Each row comes from the steps of one path. Every step used is in the known rows, and no mark comes twice. Write the path behind each row, first mark first.
Known rows
Q, B: [-0.20 -0.99 -2.08 -2.23  0.53 -0.04 -3.18 -2.58 -2.05 -1.45 -0.29 -0.49
  1.23  1.61  1.53  4.93  2.63  1.12  1.21 -1.05  1.10 -2.68  0.78 -1.17
  3.52 -0.16  1.08 -0.49  0.88  0.93]
P, H, E, B, Q, L: [-0.80 -0.30 -2.98  7.06 -3.66  0.92 -2.89 -0.94  1.30  0.78 -1.74 -1.16
 -0.14  0.20  1.34 -1.01  0.33 -1.02 -1.34  0.25  3.26  1.75 -2.13  1.78
 -4.39 -0.71  0.47  0.05  0.63 -0.43]
C, H: [-1.44 -0.94  3.85 -2.18  1.72  3.37 -0.73  0.20 -4.75  1.58  0.43  0.65
  1.57  1.22  1.39  0.69 -0.56 -1.12  0.91 -1.32  0.71  1.05 -1.72  3.54
 -0.60  0.02 -1.09 -1.97  1.09 -1.96]
H, E, B: [-1.24 -0.56 -3.53  2.22 -0.77 -0.95 -1.63 -1.70  3.91 -1.82 -1.09 -0.81
  0.53  1.55  3.08 -0.12  0.45 -1.89  1.03 -2.33  0.97  0.80 -4.58  0.81
 -1.48 -4.00  2.27 -1.95 -2.44  0.29]
V, Q, B, P: [ 3.03 -1.42 -3.05 -2.28  1.45  2.41  0.41  0.63  0.12 -1.66  2.64  2.23
 -2.71  2.59 -0.52  4.06  1.84  2.85  1.75  2.16  1.09 -0.31  4.09  0.45
  1.96  1.96 -1.44 -0.51 -0.80  0.14]
S, L, V, Q, B, E, H, C: [ 0.43 -0.44 -0.99 -3.14  0.80 -1.55  0.30  6.14  2.62 -2.56  1.08 -4.61
  0.32  0.12 -3.92  1.57 -0.36 -0.33  0.26 -2.93  1.03 -1.30  4.47 -3.08
 -2.91  2.73 -1.33  6.07  1.12 -0.45]
C, M: [ 1.33 -1.49  0.63 -1.93 -2.38  0.91  2.60 -3.61 -2.58  0.35 -1.21 -0.12
  0.14  1.88 -0.06  1.49 -0.23  0.48  2.26 -2.59  2.40 -0.39 -3.26  0.48
  2.12 -3.34 -0.31 -4.90 -0.55 -1.61]
P, M, C, H, E, B, Q, L: [-2.03  1.09  0.70  5.91 -0.87 -1.76 -0.21 -2.97  0.92  4.53 -0.09  1.09
 -0.81 -1.36  0.52 -4.12 -2.16 -1.55 -1.64  0.58 -3.92  2.25 -0.95 -1.41
 -0.57 -0.07  0.30  1.58  0.32  0.08]
Q, B, E, H, C, M: [ 0.59  1.87 -0.11 -3.59 -0.15 -1.59 -1.22 -3.49  0.77 -2.09 -0.19 -1.03
 -0.53 -1.23 -2.70  0.05 -0.19  0.86  1.66 -0.87  0.52 -1.08 -2.31 -1.48
  0.98 -3.14 -0.32  1.66 -1.70  0.17]
Q, B, E: [-0.18  1.02 -0.67 -4.99  2.67  0.03 -2.65 -1.42 -1.80 -2.43  1.64 -1.91
 -0.18  0.53  0.15  3.81  3.27  2.61  2.33 -0.10  0.75 -2.72  0.03 -1.21
  3.44 -3.93 -0.34 -1.32 -0.97  1.06]
L, Q, B, E, H: [ 0.65  1.88  1.04 -2.28  1.37  0.08 -0.96  1.60  0.25 -3.51  1.66 -0.49
  0.71 -0.22 -1.48  1.35 -0.12  1.89  1.78 -0.24  1.13 -3.07  4.26 -0.56
 -0.07 -0.32 -1.91  2.21 -1.99  3.59]
B, Q, L, S: [ 2.41 -1.46  0.85  1.74 -0.40  1.88  1.17  0.55 -4.81 -0.27  0.54 -0.11
 -3.19  1.48  1.56  2.83  1.06  1.18  1.51  3.52  3.30 -1.48  2.45 -0.06
  0.14  5.39 -3.48 -3.04  2.45  0.85]
E, B: [-0.88 -2.50 -0.81  0.28 -1.86  0.12 -0.66 -1.62  2.02 -0.85 -2.38 -0.50
  2.10  1.32  3.34  1.05  0.09 -0.43 -0.61 -0.32  1.88  1.87  0.66  0.63
 -1.07 -5.00  2.65 -2.66 -0.71  0.07]
E, B, P, M, C, H, N: [-1.59 -0.09 -0.98  0.79 -0.39 -1.38 -0.33 -3.77  3.31  4.66 -1.47  4.91
  0.51 -3.19  1.94 -4.85 -2.07 -1.41 -2.90  4.59 -5.67  4.27 -2.70 -0.64
  2.16 -3.48  4.23 -1.76 -2.27 -3.05]
B, E, H: [-1.78  2.29  4.48 -4.94  0.49  3.94 -0.63  0.35 -0.57 -1.42 -0.39 -1.21
 -0.76 -0.59  0.35  0.49  0.54  0.84  1.96 -0.06  2.94  0.72 -0.21  3.31
 -2.54 -4.54  0.54 -1.87 -3.75 -1.07]
P, M, C, H, E, B, Q, L, J: [-0.30  0.20  0.41  6.75 -1.25 -3.52  1.69 -3.62  3.24  4.59  0.31  1.87
  0.24 -2.54  0.06 -4.72 -2.58 -2.30 -2.93  1.62 -5.30  2.78  1.16 -0.90
 -0.99  1.49 -2.28  2.69 -0.32  1.97]
E, B, P, H: [-0.65 -1.49 -1.05  1.39 -4.08  1.55 -0.13 -2.34  2.03  0.36 -2.83  2.45
  1.33 -0.66  2.93 -1.14  0.48  0.59 -2.44  3.51  1.13  4.79 -0.19  3.24
 -1.98 -4.19  3.85 -3.16  0.12 -1.69]
L, Q, B, P: [ 2.13 -0.06 -2.09 -0.80  1.54 -0.54  0.54  0.37  0.14 -2.80  1.66  2.67
 -0.40  0.98  0.08  2.32  1.33  3.25  1.09  2.36 -1.19 -3.74  3.11 -0.99
  4.08  3.60 -0.61 -0.58 -0.02  3.61]
M, C, H, E, B: [-2.52  1.24  1.98  0.80 -0.86 -2.89 -1.53  0.31  0.93  1.23  0.27  0.75
  1.60 -0.70  0.86 -3.67 -1.06 -3.25 -0.47 -1.06 -3.53  4.52 -3.70  0.76
 -1.19 -6.83  0.77  0.59 -0.06 -0.41]
P, M, C, H: [-2.23  1.09  5.18 -0.60  0.81  0.68  1.16 -3.07 -3.79  5.68 -1.28  1.07
  0.52 -2.14  0.44 -2.36 -1.36 -1.03 -2.13 -0.73 -3.35  1.30 -0.71 -0.34
  2.59 -0.68  2.23 -0.55  1.10 -2.31]
P, H, C: [-0.18  0.26  1.85  0.91  0.01  2.53 -0.90 -1.09 -2.85  2.32 -4.48 -2.05
 -0.40 -1.89 -0.11 -1.18  0.77 -0.44 -4.16 -0.10  3.11 -0.59 -3.64  1.12
 -0.51  1.82  2.97 -0.42  2.30 -2.84]
L, V, Q, B, E, H: [ 0.97  0.17 -0.08 -2.81 -0.95  1.20 -0.25  2.17 -1.23 -4.54  0.61 -2.19
  0.13  0.92 -1.46  4.17  1.09 -0.83  0.78 -1.07  3.78  0.93  6.91 -1.36
 -0.98  0.12 -3.15  2.30 -1.26  1.91]
M, C, H: [-1.95  1.04  5.99 -2.98  0.00  0.17 -0.33  1.10 -4.29  2.65 -0.02  0.65
  1.09 -0.88 -0.09 -1.48 -0.13 -1.08 -0.70  0.03 -2.10  2.55 -0.86  1.19
  1.14 -4.25  0.23 -0.81  1.47 -1.27]
V, Q, L, J: [ 2.93 -2.66 -0.97  1.71  2.22  2.48  3.86  1.22 -0.12  0.11  0.80 -1.52
 -1.17  2.63 -0.05  1.18  0.38  0.19 -0.32 -0.13  2.40 -0.15  5.94  1.13
 -2.71  4.90 -6.82  0.54 -0.93  1.25]
S, L, Q, B, P: [ 0.93 -1.57 -2.84 -1.69  1.32 -1.97  0.95  4.37  2.49 -1.36  3.02  0.55
  1.41  1.59 -1.38  2.14  0.42  3.73  2.46 -0.28 -2.40 -4.56  3.23 -1.49
  1.37  3.98  0.26  1.63  1.95  1.26]

Which path is each row?
[-1.47 -0.18 -1.11  1.45  0.74  0.21 -0.66 -0.92  2.17 -0.32  1.51  3.26
  0.93  0.89  2.44 -2.59 -1.39 -2.11  1.51  0.44 -2.33  3.94 -5.61  3.86
 -2.25 -2.18  0.06 -1.73 -1.33 -1.21] -> C, H, E, B, P
[ 0.67 -0.90 -2.84  3.23 -2.29 -0.08 -1.90 -0.21  4.47 -1.46  0.34  0.59
 -1.49  1.41  1.60  1.38  0.22 -0.43  1.26  0.23  2.02  0.28 -2.43  1.26
 -1.65 -2.78  1.46 -2.04 -2.41  1.47] -> H, E, B, Q
[ 0.25 -1.83  0.57 -1.33  1.51 -0.11  2.19  6.05  0.82  0.29  1.28 -2.21
  1.60  1.82 -1.15  1.22 -0.79  2.00  1.73 -3.37  0.41 -4.69  2.09 -0.36
 -1.22  2.62  0.07  0.42  1.57 -0.16] -> S, L, Q
[ 1.62 -0.61 -1.44 -0.19  1.60 -0.93 -0.54  0.64 -1.18 -2.46  0.78 -0.05
  1.27  1.56  0.03  3.18  0.87  1.84  0.87 -0.96  0.73 -4.88  3.77 -2.11
  3.17  2.72 -1.14  0.80  0.65  3.79] -> L, Q, B
[-1.41  1.56  3.90 -1.49  0.66  1.31  2.66 -3.29 -2.24  4.48 -0.29  4.37
 -1.44 -2.30  0.83 -3.04 -0.32  1.01 -1.46  3.42 -5.11  2.26 -1.43  1.31
  3.62  0.37  2.83 -2.44 -0.14 -2.30] -> B, P, M, C, H
[-1.73 -2.50 -0.25 -2.58 -1.42 -0.77  0.95  3.94 -0.97 -0.87 -1.16 -3.58
  2.92  1.54  0.71  3.64  1.34 -0.51  0.56 -3.82  1.45 -1.93  1.35 -1.46
 -0.01  1.77  1.29 -0.62  2.68 -1.03] -> S, L, V
[-1.65  2.83  1.65  0.21  1.42  0.26  1.96 -3.21 -0.43  3.80  0.74  4.42
 -2.30 -2.19  0.72 -4.02 -0.45 -0.20 -0.34  2.07 -5.70  1.74 -5.02  1.14
  3.28  0.92  2.53 -1.94 -1.32 -2.16] -> B, P, M, C, H, E
[-0.24  0.64  1.41  3.89 -1.38 -3.99 -0.19  1.34 -1.30  1.07  1.69  0.99
 -0.76 -0.65  0.55 -3.84 -1.60 -3.13  0.05  2.51 -3.03  4.60 -1.16 -0.59
 -1.90 -1.73 -3.23  1.00  2.83  0.78] -> M, C, H, E, B, Q, L, S
[-0.47  0.00  0.33 -0.63  1.77 -3.74  1.79  2.91  1.28  3.20  3.29  2.15
  2.00 -1.20 -2.65 -2.07 -2.01  2.21  0.26  0.10 -7.27 -2.28  3.28 -2.76
  2.23  3.81  0.54  4.17  3.39  0.03] -> S, L, Q, B, P, M, C, H
[ 0.61 -0.23 -1.09 -3.59  3.28 -2.40  0.22  5.62  1.66 -1.75  3.62 -3.15
  1.55  1.08 -2.65  2.02  0.50  3.63  3.08 -2.54 -0.99 -5.61  2.93 -2.59
  0.49  0.02 -1.34  2.22  1.10  1.28] -> S, L, Q, B, E
[ 0.27  2.47  3.68 -3.72  0.13  1.19  1.73 -1.76  0.57 -0.83 -1.34 -1.52
 -2.06 -1.61 -2.45 -2.69 -1.32  0.34  0.99 -0.65  2.08  0.19 -4.35  1.13
 -1.46 -3.69  0.13 -1.17 -3.31 -1.71] -> B, E, H, C, M
[-2.62  1.05  1.25  2.99 -0.35 -2.31  0.14 -3.74  1.00  4.35 -1.06  1.11
  1.07 -2.04  1.37 -4.63 -2.34 -3.02 -2.01 -1.73 -4.54  3.10 -3.21 -0.93
  0.55 -3.19  2.83  0.68 -0.31 -1.47] -> P, M, C, H, E, B
[-2.13  0.90  0.34  6.69 -2.47 -3.28  0.59 -2.44  0.34  2.91 -1.12  0.18
  0.37 -1.75  0.66 -3.36 -1.58 -3.13 -2.86  0.25 -3.52  2.70  0.67 -3.17
  0.27  1.55 -0.34  1.80  1.40  1.54] -> P, M, C, H, E, B, Q, L, V
[-0.16 -2.94 -1.81  4.45 -4.26 -0.66 -0.50 -0.20  1.24 -2.16 -2.30 -1.29
  0.87  1.69  2.41  2.38  0.97 -0.25 -1.36  1.89  3.12  1.12  4.87 -1.56
 -1.32  0.06 -0.94 -1.47  1.00  3.53] -> E, B, Q, L, V
[-0.64 -0.23 -1.16 -0.42 -0.55  3.58 -3.72 -1.21 -3.05  3.57 -3.41 -0.25
  0.73 -2.03  0.93  0.34  1.17 -1.25 -2.20  0.69  3.27 -0.65 -4.69  1.45
  0.48 -0.55  2.94 -2.41 -0.84 -5.02] -> P, H, N
[-0.37 -0.91 -0.03  2.83 -0.80  0.63 -2.14  0.68  1.73  0.26  2.06  1.75
  0.33  1.22  0.98 -0.30 -1.82 -2.07  1.35 -0.32  0.23  2.49 -3.23  3.34
 -3.11 -1.79 -1.19 -0.64 -0.66  0.01] -> C, H, E, B, Q
[ 1.68  0.67 -0.29 -2.01  0.62 -0.01  0.01  2.24  0.02 -4.00 -0.40 -2.87
 -1.25 -0.24 -2.52  2.19  0.71 -1.13 -1.14 -0.70  2.75 -0.08  4.88 -2.77
 -0.58  2.42 -2.47  3.75 -0.75  1.86] -> L, V, Q, B, E, H, C
[-2.26  2.32  3.37 -1.16  0.88 -0.89 -1.18  1.00 -2.45  1.85  1.13  0.43
  0.06 -0.67 -0.17 -2.36  0.12 -2.48  0.49 -1.48 -2.96  2.06 -4.88  1.27
  0.49 -3.73 -0.07 -0.05  0.07 -1.00] -> M, C, H, E
[-0.46  1.73 -1.53  0.74 -1.08  3.00 -0.32 -1.48 -0.70  0.28 -0.79  2.47
 -1.79 -0.76  1.36 -0.96  2.03  0.50 -0.04  2.02  0.92  1.27 -5.67  4.16
 -0.02  0.45  2.55 -3.35 -0.96 -2.78] -> B, P, H, E
[ 1.32  2.38  1.05 -1.45  3.03 -1.14 -0.72  1.57  1.54 -3.33  0.59 -1.31
 -0.72 -1.29 -2.46 -0.67 -0.48  1.59  0.03  0.31  0.14 -4.31  2.24 -2.04
  0.41  2.06 -1.17  3.59 -1.39  3.61] -> L, Q, B, E, H, C
[ 1.98 -2.22 -2.48 -0.90 -0.61  0.33  0.16  1.41 -2.54 -3.42 -0.04 -1.96
  0.50  2.51 -0.07  5.93  2.16 -0.85 -0.23 -1.83  3.32 -0.76  6.41 -2.85
  2.12  2.65 -2.59  0.96  1.36  1.99] -> L, V, Q, B
[ 2.53  2.05  0.30 -1.25  1.02 -2.62  1.45 -0.60  1.58 -2.79  0.75 -0.68
 -0.46 -1.01 -4.12 -1.59 -1.88  1.46  1.26 -0.84  0.12 -3.44  0.43 -2.70
  0.93  0.16 -2.50  2.66 -1.53  3.10] -> L, Q, B, E, H, C, M
[ 0.48  0.73  0.77 -0.33 -0.25  2.93  0.77 -1.55 -1.33  1.40 -3.08  1.65
 -2.21 -2.09  0.33 -2.05  1.47  1.47 -3.17  3.97  0.84  0.49 -3.85  2.63
  0.80  2.81  3.50 -2.45  1.05 -2.89] -> B, P, H, C
[-1.08  2.95  4.10 -4.16  2.30  2.60 -0.36  0.28  0.47 -1.01 -1.43 -2.01
 -2.22 -1.87 -0.85 -1.88  0.09  0.50 -0.10  0.53  2.01 -0.71 -2.54  1.75
 -2.14 -1.98  1.48 -0.17 -3.19 -0.97] -> B, E, H, C
[ 0.51 -1.21 -1.04  5.26  0.31 -1.00 -0.38  0.34 -0.81 -0.16  2.20  1.00
 -0.14  1.32  2.10 -2.03 -2.28 -3.22  1.55  0.96 -0.29  3.15 -2.44  1.64
 -3.84  2.02 -4.44 -0.20  2.07 -0.03] -> C, H, E, B, Q, L, S
[ 0.89 -1.22 -5.68  0.64 -1.79 -1.25  0.21  4.65  1.59 -1.63  1.85 -1.50
  0.75  1.08 -2.12  2.45  1.43 -0.27  0.58 -2.22  0.42  0.22  1.82 -1.05
 -1.50  4.39 -0.69  3.26  2.64 -1.79] -> S, L, V, Q, B, P, H, E
[-1.36  0.68  2.76 -0.71 -0.37  2.62 -1.01 -0.80  0.48  0.03 -3.77 -0.33
 -0.60 -0.91  0.54 -0.77 -0.79 -1.32 -1.37 -0.64  2.42 -0.47 -1.82  1.76
 -2.42  2.57  3.20  1.31 -1.40 -1.05] -> E, H, C
[ 0.67 -3.28 -0.64 -2.03 -0.60  0.77  2.70  6.67 -0.16 -0.85  0.60 -3.69
  0.94  2.78 -1.19  3.74  0.53 -0.21  0.86 -3.91  2.76 -1.10  4.84 -1.19
 -1.95  2.72 -1.20  0.79  2.16 -1.49] -> S, L, V, Q
[ 1.77  1.21 -0.04 -2.74  3.52 -0.77 -0.07  1.77 -0.76 -3.28  2.39 -1.41
 -0.04  0.62 -1.33  2.13  1.30  3.13  1.80 -0.07  0.38 -4.91  2.93 -2.17
  3.02 -0.63 -2.51 -0.08 -0.94  4.02] -> L, Q, B, E
[ 3.85  0.28 -2.30  1.81 -0.92 -2.42  2.40 -1.99  0.15 -0.76 -0.45  2.16
 -0.56 -1.17 -3.14 -1.65 -0.70  2.23 -1.55  1.87 -0.73 -2.63 -0.68 -2.03
  3.45  3.92 -0.72  0.77  1.90  1.39] -> L, Q, B, P, H, C, M
[ 2.82 -1.19 -3.33 -0.53  1.85  2.66  1.54 -2.36  0.19  0.71  1.87  2.61
 -3.06  1.50 -0.29  3.00  0.73  2.79  0.49  1.76 -0.08 -1.07  4.19 -0.73
  3.03  4.32 -0.04 -0.06 -0.93 -0.74] -> V, Q, B, P, M
[-1.47 -0.23 -2.43  3.96 -3.07  0.44 -2.42 -1.82  1.36  0.42 -2.75 -1.18
  1.82 -0.43  2.25 -1.26  0.15 -2.43 -1.73 -1.84  2.62  2.89 -4.40  2.39
 -3.52 -3.81  2.89 -0.78 -0.17 -1.92] -> P, H, E, B
